Each row was made from one path, in order. Every step used is in the known rows, and no mark comes twice. Write each row's path.
Known rows:
W > Z > F: [ 13  -9  22 -10 -14 -19 -12   5  11  18 -14   7 -12 -14  -2   0  11 -23
  17]
Q > A > X: [ -1 -15 -12  -4  -6  11  -9   0  16  -4   4 -29  10  -7  -3  -7   6 -10
  -1]
Q > A > X > Y: [  1 -28 -12 -10  -5  10 -18   8   3  -4  12 -18  22 -17 -14 -18  -1   2
   0]
Y > W > Z > Q: [ 19   0  -7  -8 -15   0   2  -4   7   3 -17  19  -6 -17  25   9  24 -10
  29]
X > Y > W: [ 10  -1 -16  -6  -1  -4   5  10 -27 -11  21  17   3 -20  -2  -6   5   7
  15]
W > Z > X: [  7  -9   1   0   2 -13 -23   3  16  16 -28  -4  -7 -16  -5 -17   4  -1
  -6]
X > Z > Q: [  1 -27 -14   4 -30  -1 -10  -5   9  11 -16   7  -5   3  13  18   6  15
  10]
X > Z > F > A: [  9 -23  16  11 -24 -27 -22   0  13  12  -1 -11 -10  -8   6  31  -1   7
  18]
Z > F > A: [ 12  -5  24  -5  -5 -14 -10  -2  16  17   0  -9  -3 -10   2  25  -1   0
  13]
X > Z > Q > A: [ 14 -44 -14   9 -31   6 -16   3  18   3  -4  -6  14  -1  15  14   4   6
  18]
Y > W > A > X > Z: [  1 -10 -21   7 -32 -28  -5  -3  -5   1 -12 -24 -22 -10  -6  16   6  10
  16]
Y > W > Z: [ 15  10   0   3  -3 -10   1   4  -7 -12  -2  10  -8 -17  16  -5  17 -18
  26]
X > Y: [  3 -14   0  -5   2   0  -8   9 -14   0   8  12  10  -9 -12 -11  -4  11
  -1]
W > Z > Q > A > X: [ 11 -28  -4 -10 -19  15 -18  -5  37  11 -26 -15  14 -13  13  -5  17 -16
  14]
F > A > X: [-10   4   4  -1   4   2 -12 -13  20   0 -10 -29   2  -6   5  11   4   7
  -3]
Y > W > A > Q: [ 26   2  -7  -9   1 -25  -1  -9 -18   1 -16  -2 -19 -18   2  10   9   5
  26]
Q > A: [ 16 -18  -1   6  -1   6  -6   9  10  -8  10 -12  19  -5   3  -3  -2 -10
  10]
A > X > Y > W > Z > F: [  7  -7  -4 -27 -19 -19 -13   5 -11  14   0   7 -15 -38  -9  -7  24 -15
  21]
A > X: [-18   3 -11 -11  -3   2  -4  -7   7   6  -8 -18  -7  -3  -6  -3   8   0
  -9]
Z > F > A > X > Y: [ -2 -17  12 -19 -11  -9 -22  -2   9  20   0 -15   2 -23 -15  12   3  11
   5]
X > Y > W > Z > Q: [ 21 -15  -7 -13 -14   2  -5   6  -6   2  -8  31   5 -27  14  -1  18   2
  32]

Which path is each row?
[ -6 -30 -21   9 -24  -4 -23   1  12  -7   2 -31   5  -3   1  -2   4  -3
   3]
Q > A > X > Z
[ 20 -29  -8  -5 -13  20  -3   0  22   6  -4  -3  20  -5  11  11   4  -2
  13]
Z > Q > A
[ -3 -20   1  -9 -11 -12 -11   3  -2  12 -16 -16   4 -15 -30  -5 -12  19
  -2]
W > A > X > Y
[ -5   2 -26 -18  -7   1  -1   1 -19  -5  14  -1  -4 -26  -9  -7  15   7
   5]
A > X > Y > W
[  2 -38 -12  -5 -41 -12 -24   3  14  15   4 -29  -5 -12  -6   9  11 -11
   9]
Q > A > X > Z > F
[  1  -1 -14 -12  -6  -7 -11   5 -12  -8   0   5  -2 -29   0 -19  19  -9
  15]
A > X > Y > W > Z
[ 12  -1   9  -1  16  -8 -21 -17   3  -3 -14  -9  -1  -8  17   9   6   7
  12]
F > A > Q
[-13 -12  -4  15 -16 -11 -24 -12  16  -4 -11 -31  -4  -1  11  15   2  14
   2]
F > A > X > Z
[  5 -38 -18 -20 -18  24 -15   1  14  12  -4  -8  25 -19  -4  -4   8  11
   4]
Z > Q > A > X > Y
[  6  -1   2   0   1  -8 -19   1   0 -13  -2  -6   5 -32  10  -6  14  -1
  22]
F > A > X > Y > W > Z
[  5   8 -12  -8 -13 -14   7  -6  -1   4 -11 -24 -16 -16 -11  10   6   4
  13]
Y > W > A > X
[ -5  -2  13 -16 -10  -8 -14 -10  23  21 -10 -28 -10 -14  -2  22   9   0
   3]
Z > F > A > X
[-16 -11 -12 -14  -4   4 -11   1  -7   5   0  -4   5 -14 -17 -14   3  11
  -9]
A > X > Y
[ 33   3  15 -12  -1 -32 -22 -10   0   7 -16   4 -21 -33  25  17  26 -18
  41]
Y > W > Z > F > A > Q
[ 26 -31   6   0 -15  10 -14   4  30   2 -20   1  20 -10  19  -1  10 -16
  25]
W > Z > Q > A
[-13 -20  -9 -11 -36 -20 -18  -4   6  24  -8 -17 -24  -5  -8  14  13   0
   1]
A > X > Z > F
[ 15 -24   9  -2 -16 -35 -37 -11   2  15 -13  -9 -20 -12  13  26  10   6
  22]
X > Z > F > A > Q
[ 28  -9  22  -6  -8 -23 -17  10  -4   3   7  12  -1 -37   7  10  11  -9
  38]
X > Y > W > Z > F > A
[ -5  -6   2  -6 -10 -11  -4  -6  13  13 -24 -29  -7  -5 -19   4  -4   8
  -2]
W > A > X
[  7  -3  -3 -23 -11 -13 -11  -2  -7  12  13 -11  -8 -36  -6  18  15   6
  18]
Z > F > A > X > Y > W
[ -9 -22  -9   5 -28   0 -22 -17  30  13 -26 -23  -3  -1  18  29  10  23
   7]
F > A > X > Z > Q
[ 20 -15 -13  -7  -5 -22  -7  12 -14  16 -10  -3  -7 -34 -28  -1 -10  30
   7]
Z > X > Y > W > A
